What can hang from each mark
j673: j104 j374 j456
j395: j165 j374 j456 j673
j165: j104
j456: j165
j374: j104 j165 j456
j104: j395 j456

Each row was made from one small tree. Brackets hold a mark, then the marks that hang from it, in the order of their numbers. Every link used is in the known rows. Write each row's tree.
Known rows
(j456 j165): [ -3.3   4.8  -4.9  -0.9   1.0  -0.5   4.8   0.9  -7.4  16.6 -10.8  -0.5
 -18.6   8.1  -0.8  -7.9  18.1  -6.1  -0.9]
(j673 (j104 j395)): [ -1.7   0.2  -0.2  -5.4 -12.5   4.9   4.0 -28.1 -28.3   4.2   0.5  11.5
   9.2  -1.8 -21.1  10.2   9.8  40.8   5.7]
(j395 j456 j673): [ -5.2  36.4  -3.8  -9.7   6.8 -15.2  13.6   1.5 -35.9   2.4  -8.4 -10.3
  -6.1   1.4  18.8   6.6  33.1 -13.8   2.9]
(j673 (j374 (j104 j395) j165) j456): [ 32.6 -26.4  14.0 -18.3  -7.0   2.0   2.7 -39.0   6.7   6.9   1.1  -4.5
 -10.0  11.2 -11.2  40.2   5.9  51.9   3.7]
(j673 j104 j456): [ 22.5 -10.9   2.8  -8.8   7.6   8.7  -7.4 -50.0 -18.4 -10.0   0.1   6.6
  -6.9  16.9  -9.0  40.7   8.9  24.4   7.5]
(j374 j456): [  9.6 -15.3   5.8  -7.5   0.5   3.1  -4.6 -21.3  11.2   7.8 -10.6  -0.8
 -18.2   5.3   7.9  23.6  -3.0  17.6  -8.0]
(j104 (j395 j374) (j456 j165)): [-27.6  13.5  -9.4  18.2 -17.5   0.8  22.6   2.3 -25.2  28.4 -20.0  -0.1
  -9.9   3.2 -16.9 -30.3   8.9  38.0 -17.5]
(j673 (j104 j395 (j456 j165))): [-18.8  11.7 -13.4  -3.8 -18.4   8.6  15.1 -36.6 -44.1  17.9 -14.0   6.2
  -2.6   0.6 -10.4  -8.0  19.4  56.1   2.3]
(j104 (j395 (j673 j374)) (j456 j165)): [-27.6  24.8 -10.3  17.9 -23.9 -18.7  42.0   2.9 -39.9  43.1 -28.2  -4.0
 -10.2  15.7  -9.2 -17.7  36.1  36.8 -30.0]
(j165 j104): [ -3.1  -8.8   4.9  -3.7  -4.2  17.4  -4.6   5.4   7.0  -7.5 -13.9  -9.7
  -7.4 -12.3   4.0 -12.0 -18.4   2.2  -3.4]
(j395 j165 (j374 j104 j456) j673): [ 22.9 -10.0  10.2 -23.4  20.6 -21.1 -26.1  -2.1  -8.1   4.0   8.0 -19.1
 -44.2 -20.4 -11.2  51.9  15.7  24.3 -22.1]
(j673 (j374 j104) j456): [ 34.0 -28.0  16.1  -1.5   4.3   8.3  -7.8 -29.7   8.6   5.4  -1.1  -1.1
  -9.9  24.8  -5.5  47.6   7.9  18.0 -16.6]
(j165 (j104 (j395 j374 j456 j673))): [-15.2  23.1   7.1   3.1  -9.0   1.5  16.4  16.8 -29.0   6.1 -23.4 -12.8
  -8.5 -11.2  -6.6 -15.3   6.5  10.2 -13.7]
(j104 j395 (j456 j165)): [-28.4  20.1 -10.9  10.2 -24.6   9.0  33.7  -9.2 -35.0  23.9 -26.0   4.0
 -11.8  -0.8   3.2 -35.1  15.2  45.8  -0.3]
(j456 (j165 (j104 j395))): [-14.4   3.8   2.2   2.3 -17.7  18.9  17.9   6.4 -14.9  16.4 -30.4  -0.7
 -22.5  -5.3  -4.2 -30.7   4.7  19.0  -1.9]
(j374 (j104 j395) j456): [ 16.9 -22.0  16.2 -19.1 -14.8  18.0   0.2 -40.3   3.0   4.1  -6.3   0.1
 -23.1 -15.7  12.0  34.7   0.8  57.4  -3.7]
(j165 (j104 (j395 j456 j673))): [-16.6  28.4   5.6  -5.0 -15.1   8.7  26.1   6.4 -37.3   1.9 -28.9  -8.0
 -10.5 -14.5  11.5 -20.4  11.8  17.1   1.3]
(j374 (j104 (j395 j673) j456) j165): [ -2.6   6.6  -6.5 -35.3 -17.2  -9.4  14.7 -32.7 -14.1  -6.3  10.5 -27.9
 -10.9 -40.9  21.0  13.6   8.3  66.7  10.9]
(j104 (j395 j165 j374) j456): [-23.9  15.8  -5.9  10.4  -8.1  -1.1  10.2  14.2 -40.6  13.9 -12.0   6.6
  -7.6 -12.3 -27.1 -30.3  -1.4  52.3  -3.1]
(j673 (j456 (j165 (j104 (j395 j374))))): [  3.5  -6.0  10.2  12.3  -5.8  17.6  14.6  -7.7 -12.2  12.3 -32.1   0.1
 -33.1  13.8 -16.2  -7.2   2.1  19.6 -11.8]

Write each row's tree
[  7.5  -4.9   4.9   1.7   8.8 -28.8  -5.4  -0.2   9.6  14.4  -2.3 -18.1
 -21.4   4.0 -10.6  39.4   9.8   0.8 -38.6]
(j395 (j374 j456) j673)
[ 31.3 -37.6   8.8 -37.0  11.3  -6.1 -35.9 -30.5  41.1  -2.2  19.8 -26.2
 -22.3 -18.1  -3.0  53.7 -14.0  30.4  -6.6]
(j395 (j374 j104 j165 j456))
[ -2.4  20.8   3.5   9.6 -12.5 -10.5  42.0 -13.3 -39.3  16.5 -24.7   3.8
 -29.9  10.6  -1.7   3.5  35.9  25.9  -6.4]
(j104 (j395 (j673 (j456 j165))))
[-14.1  15.8   6.8  -4.1 -15.8  27.3  16.5   2.0 -27.7   0.2 -29.3   0.9
  -3.7 -10.4   8.1 -30.1  -3.2  22.1  11.5]
(j165 (j104 (j395 j456)))
[ -4.7  44.2  -4.9 -18.4  17.7 -16.4   3.9  16.6 -60.1   1.3 -10.0  -3.7
 -22.3  -7.7   7.1  -2.1  39.7  -2.8  17.9]
(j395 j165 j456 j673)
[  2.9   7.3  -2.3 -11.7   7.4 -20.0  -5.7   6.3 -31.0  12.7   1.1 -13.8
 -17.7  -8.1  -7.0  21.3  25.9  28.1 -18.1]
(j395 j165 (j673 (j374 (j104 j456))))
[-15.3   6.8  -4.9  -9.2   1.5  18.0  -7.1  11.6 -27.0  -5.9 -20.0  -6.6
 -20.1 -23.6   1.5 -30.1 -14.4  30.3   9.6]
(j395 (j165 (j104 j456)))
[  7.4   1.3  -4.2 -11.6   3.9 -39.2   2.8   6.5   6.8  17.1   6.5 -20.7
   0.1   8.1 -12.2  23.7  19.4  -0.5 -17.4]
(j395 (j673 (j374 j165)))
[ 12.1   1.5   9.8   1.1  12.4 -10.6   3.0  13.5 -29.1   8.3 -25.9  -7.3
 -33.7  11.8 -19.1  15.1  15.6  10.9 -17.4]
(j395 (j165 j104) (j673 j374 j456))
[ -8.8   2.4  -8.9 -15.2   3.0 -23.5  -4.8   8.1   9.6  -2.8   1.8 -42.4
 -11.4 -25.0  -3.9   2.8 -11.3  13.4 -19.0]
(j395 (j374 (j165 (j104 j456))) j673)
[ -8.8  40.3  -8.4 -10.3   7.9 -14.9  18.1   2.7 -42.2  17.1 -17.3 -10.9
 -23.0   9.0  18.8  -0.8  48.8 -18.9   1.6]
(j395 (j456 j165) j673)
[ -4.6   5.5   5.2  10.0 -15.9 -21.5  29.4  -2.5 -19.0  44.4 -28.2   1.3
 -22.7  21.9 -16.2  14.2  36.1  28.1 -32.7]
(j104 (j395 (j673 (j374 (j456 j165)))))
[  9.6 -12.6  -8.9 -41.7  -2.8   5.2 -14.0 -36.8  11.8 -15.3  18.8 -27.6
  -6.7 -33.6  25.0  17.8 -10.0  46.6  19.2]
(j374 (j104 j456) j165)
[ -0.1  18.4  -2.9 -27.0  13.7 -19.8  -8.4  11.0  -5.5  -3.5  -1.8 -35.9
 -11.6 -15.0   1.2   7.5   6.9 -10.5  -2.1]
(j395 (j374 (j165 j104)) j456 j673)
[ 28.6 -22.0   6.4 -38.0  12.2 -28.1 -23.8 -25.1  29.0  -0.4  20.8 -37.6
 -29.8 -22.3   1.2  65.6   5.2  23.9 -19.5]
(j395 (j374 j104 j165 j456) j673)
[ 14.6   9.8   5.6 -25.2  24.5   6.4 -32.4   6.6 -30.0  -4.4   8.8  -3.9
 -18.4 -14.1  -8.8  13.8  14.6   7.5  13.7]
(j395 j165 (j374 j104) j456)
[ 25.9 -34.9  12.8 -29.3 -10.5  -3.0  -9.0 -34.8  23.3  20.2   1.2  -9.6
 -11.8   0.2  -8.3  45.1   0.8  58.6  -7.6]
(j673 (j374 (j104 j395) j165 j456))
[ 33.0 -34.4   6.9 -51.9   4.5   3.5 -25.9 -48.7  33.0  -8.5  13.8 -23.5
 -27.3 -24.7  20.9  53.4  -8.8  43.7  13.5]
(j374 j104 j165 j456)
